Each row was made from one path, in order. Every step used is in the known rows, and no mark comes twice. Write each row's path.
Known rows
leziter/vusaf: [  7  -6  11   8  12   8  19   7  -4 -10  -7 -16  27   4   3 -14   7]
leziter/vusaf/sani/kanaf: [ 26 -11  15   4 -22  13  -5   9   1   2  -4   1  34   6  -1 -17 -31]
leziter/vusaf/gubiro/vago/sani/kanaf: [ 38  -6   9   9 -39   9  17   5  16  14 -15  -2   7  22   2 -26 -24]
kanaf/zifa: [  5 -18 -17  -6  -6   7  -8  12  14  -8 -16  27  -6  16   5 -21  -4]
gubiro/vago/sani/kanaf/zifa: [ 29 -26 -16  -5 -40  13  -6  13  26   1 -28  30  -7  27   4 -33 -25]
zifa/vusaf: [ -8  15  -2  -2 -14   6 -13   2   8   3 -12 -24  -8 -27 -15  16  15]
kanaf/zifa/vusaf/leziter: [ -4   8  -6 -13  -8 -18   6 -15  -4   2  -1   5   3   2   9   4  15]
gubiro/vago/sani/kanaf/zifa/vusaf: [ 13  -2 -14  -6 -42  13 -16   9  27   4 -33  -3 -11  -8 -13  -9  -2]
vusaf/sani/kanaf/zifa: [ 21 -24 -11  -6 -26  13 -19  16  17  -3 -17  33   9  19   3 -27 -29]
vago/gubiro: [ -1  11  16  -1   3   6  -7   8  15   7 -18   5  16  -6  -9  32  13]
leziter/vusaf/gubiro/vago/sani/kanaf/zifa: [ 32 -21  -8   2 -31  14   8  17  24   2 -27  24   2  33   7 -41 -19]
sani/kanaf/zifa/vusaf/leziter: [  1   3  -2  -8 -16 -15   3 -16  -1   4  -4   9   4   7   6   4   4]
sani/vusaf/gubiro/vago/leziter: [ 13  23 -19   1  17  -5   6 -16   6  14   3  -7  25   0  -8   8  34]
vago/leziter: [  9   2 -25   4  15  11  -3  -9   1   2   8   2  17  -4  -6  19  22]
zifa/kanaf: [ -3 -17   1 -20 -16  24 -14   6   6  -8   5   7   9  14   6  -6 -20]
sani/vusaf/leziter: [ -4  14  15 -12   3 -25   7 -15 -11  12  15  -5   1   1   4  12  18]
vusaf/gubiro/vago/sani: [ 26  16  -6 -10 -28  -3  28   5  12  17  -6 -13  -5   9  12 -28   6]

Write each row's path
[ 17   7  -7 -10  10  11   3  10  -9  -5  11 -16  55 -15   8 -13   9]	vago/leziter/vusaf/sani
[ 28 -22 -18  -5 -18  13 -11  10  17  -4 -21  28  31  20   2 -31 -19]	gubiro/vago/leziter/vusaf/sani/kanaf/zifa
[ 33   2   5   5 -48   8   6   3  20  18 -17  -5  -5  12  -4 -16 -21]	zifa/vusaf/gubiro/vago/sani/kanaf
[  9  17   9 -19 -14 -25  15 -14  -5  17  10 -11  -1   2   8   1  19]	gubiro/vago/sani/vusaf/leziter
[ 15  14   8 -15 -27   1  -6  12  17  19  -9 -26 -19 -17 -12  -3  19]	gubiro/vago/sani/vusaf
[ 11  18   7  18  28   4  33   4  -3   5   9 -13  27  14   6 -10  26]	vago/leziter/vusaf/gubiro
[ 10  21  -1   0 -13 -14   9 -10  15  14 -21  -1  14  11  -3 -21   4]	sani/kanaf/zifa/vusaf/gubiro/vago
[ 10  28  19   3  -4   0  15  18   9  24   9 -21 -21   0  -1  -6  24]	vago/sani/vusaf/gubiro
[ 11   6  -8 -14 -29 -17  10 -17   4   8  -9   5   4   8   9  -6   5]	gubiro/vago/sani/kanaf/zifa/vusaf/leziter
[ 30 -19 -11  -1 -35  11   1  15  26   6 -25  29  -7  32   6 -37 -21]	vusaf/gubiro/vago/sani/kanaf/zifa
[ 28  14  -3  -8 -24  -1  35   7  11  13  -9 -18   4  10  13 -33   9]	leziter/vusaf/gubiro/vago/sani
[ 14  20 -24   2  18  -6  12 -20   3  10   3   0  31   6  -2   4  27]	vusaf/gubiro/vago/leziter
[ 10  22   7   2  10 -19  30 -12   2   8 -11 -10  33  16   7 -28  11]	leziter/vusaf/gubiro/vago
[ 26 -25 -15  -2 -16  20 -13  16  15  -6 -17  28  24  18   3 -26 -19]	vago/leziter/vusaf/sani/kanaf/zifa
[ 19  -1   8   0 -35  12 -21   7   7   8  -6  -3  17  -9  -9  -2 -27]	zifa/vusaf/sani/kanaf
[  4  -5  -8   0 -30  15 -23  10  23   0 -28   1 -12  -9 -16   1  -2]	sani/kanaf/zifa/vusaf
[ 29 -11   6   6 -16  17  -7   6   1   2  -1   1  40   4  -3 -10 -24]	vago/leziter/vusaf/sani/kanaf
[ 12  17   4   8 -19   8   9  16  17  15 -10  -5 -15   7   0 -13   9]	vago/sani/kanaf/zifa/vusaf/gubiro
